Every row comes from one small tree of marks. The marks that hang from a mark follow it in brackets, in alphabetical order. Every link used is in the known rows. Which tree was each row made from?
Known rows
N{B{M}}: [ 0.32 -2.21 -1.27 -1.55 -0.93 -2.01 -0.18  0.19  1.91  0.51 -0.30  0.89
 -0.66 -2.30 -1.52 -2.53]
N{B{M{Q}}}: [ 0.49 -1.92 -0.70 -1.33 -0.66 -2.25  0.61 -0.13  1.64  0.17 -0.47  1.15
 -1.20 -2.46 -1.42 -2.87]
R{M Q}: [ 0.55 -1.62 -1.88 -1.45 -0.03 -2.18  1.21  1.41  1.47 -1.45  0.63  0.61
  0.20 -2.19 -1.12 -2.76]
Q{P}: [-0.36 -0.90 -0.71 -1.17  0.07 -1.31 -1.31  1.35  1.73 -0.48  0.30  1.22
 -0.53 -2.43 -1.34 -1.98]
R{M N{B} P}: [-0.86 -2.66 -0.77 -1.20 -0.58 -2.77  0.91  2.06  0.48  0.52  1.03  0.85
 -0.38 -3.26 -1.42 -3.58]
B{M{Q} N}: [ 0.21 -0.80 -1.33 -1.10 -1.07 -1.30  0.53  0.27  0.88 -0.58 -0.97  1.21
 -0.53 -2.63 -1.37 -3.36]
P{Q}: [ 0.54 -2.27 -0.70 -1.87 -0.65 -1.62 -1.12  0.98  1.77 -0.33  0.22  1.65
  0.24 -2.15 -1.10 -0.42]
R{P}: [-0.78 -2.13  0.16 -1.35 -0.78 -2.00 -0.91  1.96  1.00 -0.40  0.87  1.03
 -1.38 -2.43 -1.06 -0.37]
R{M{B} P{Q}}: [-0.82 -1.24 -0.75 -1.57 -0.77 -2.29  1.11  2.28  0.90 -0.58  1.15  1.82
 -0.99 -1.73 -1.17 -2.88]
R{M{N{B}} P Q}: [-0.92 -2.87 -0.57 -0.78 -0.93 -3.00  2.28  2.33  0.97 -0.56  1.45  0.20
 -0.66 -2.44 -1.55 -4.80]
R{N P}: [-0.69 -2.54  0.29 -1.24 -0.59 -2.27 -0.75  2.57  0.45  0.77  0.93  0.91
 -0.61 -3.45 -1.13 -1.14]
B{N}: [-0.37 -1.70 -0.72 -1.10 -1.26 -1.08 -0.78  0.15  1.30 -0.52 -0.21  1.11
 -0.20 -1.92 -1.42 -1.83]
M{N{B} Q{P}}: [-0.71 -1.94  1.44 -0.34 -0.46 -2.15  0.47  0.58  1.67  0.29  0.24  1.31
 -0.87 -2.28 -1.56 -4.62]
B{M{Q{P}} N}: [-0.16  0.13 -1.89 -0.80 -0.49 -1.08  0.49  0.76  0.89 -0.74 -0.87  1.27
 -0.85 -3.12 -1.64 -4.51]
B{M N}: [ 0.03 -1.11 -2.02 -1.32 -1.34 -1.00 -0.28  0.59  1.20 -0.22 -0.77  0.96
  0.05 -2.39 -1.48 -2.95]
N{B{M{Q{P}}}}: [ 0.14 -1.16 -1.05 -1.10 -0.17 -2.05  0.47  0.31  1.63  0.04 -0.40  1.23
 -1.48 -2.92 -1.67 -3.87]

Which tree is each row?
[-1.08 -0.59  2.25 -0.19 -0.44 -1.90  0.78  1.16  1.50  0.44  0.32  1.76
 -1.07 -1.47 -1.32 -4.87]  M{B N Q{P}}
[-0.41 -1.80 -1.41 -1.82 -0.63 -2.12  0.28  2.64  0.88 -1.09  1.08  1.49
 -0.11 -2.51 -0.99 -1.81]  R{M P{Q}}
[-1.05 -0.67  0.56 -0.97 -0.40 -2.52  1.87  1.75  0.58 -0.94  0.91  1.68
 -1.98 -1.64 -0.93 -3.28]  R{M{B Q} P}
[-0.13 -0.73  0.16 -0.79 -0.40 -1.67  0.31  1.85  1.39  0.14 -0.33  1.26
  0.18 -2.75 -1.17 -4.71]  B{M{N Q{P}}}
[-0.60 -1.25  1.49 -0.46 -0.26 -1.74 -0.13  1.48  1.45 -0.16  0.22  1.37
 -0.16 -2.28 -1.12 -3.76]  M{N Q{P}}
[-0.02 -2.92 -1.71 -1.14 -0.46 -3.10  1.55  2.28  0.53  0.95  0.71  0.05
 -1.58 -4.32 -1.99 -3.75]  R{N{B{M}} P Q}
[-1.06 -1.75  1.09 -0.79 -0.80 -2.43  1.34  2.56  0.57 -0.83  0.97  1.22
 -0.17 -2.16 -0.71 -3.69]  R{M{N Q} P}
[ 0.26 -0.18 -1.11 -1.22  0.19 -1.60  0.00  1.36  1.33 -0.54 -0.47  1.34
 -0.81 -3.05 -1.21 -3.27]  B{M{Q{P}}}
[-0.45 -1.74 -1.25 -0.62 -0.13 -2.39  1.87  1.64  1.66 -0.58  0.85  0.41
  0.19 -2.43 -1.79 -6.35]  R{M{N{B}} Q{P}}
[-1.00  0.27  0.29 -0.32 -0.43 -1.38  0.90  0.04  1.07 -0.49 -0.25  1.84
 -2.15 -1.79 -1.74 -4.46]  M{B{N} Q{P}}
[ 0.27 -1.61  0.61 -1.04 -0.94 -1.92  0.37  1.34  1.38  0.29 -0.38  1.19
  0.49 -2.26 -0.88 -3.49]  B{M{N Q}}
[-0.27 -2.91  2.05 -0.65 -1.12 -2.39  0.52  0.06  1.68  0.53  0.15  1.23
 -0.55 -1.75 -1.26 -3.29]  M{N{B} Q}
[-0.31 -1.76 -1.64 -1.32 -0.18 -2.58  1.54  2.61  0.74 -1.61  1.31  0.45
 -1.02 -2.71 -1.21 -2.65]  R{M P Q}
[-0.66 -1.54  2.83 -0.48 -1.05 -2.13  0.89  0.57  1.50  0.66  0.23  1.69
 -0.84 -0.94 -0.98 -3.54]  M{B N Q}
[-0.15 -1.31 -0.76 -0.85  0.41 -2.45  1.28  1.06  0.91  0.18  0.27  1.32
 -0.05 -3.34 -1.48 -5.28]  R{M{Q{P}} N{B}}
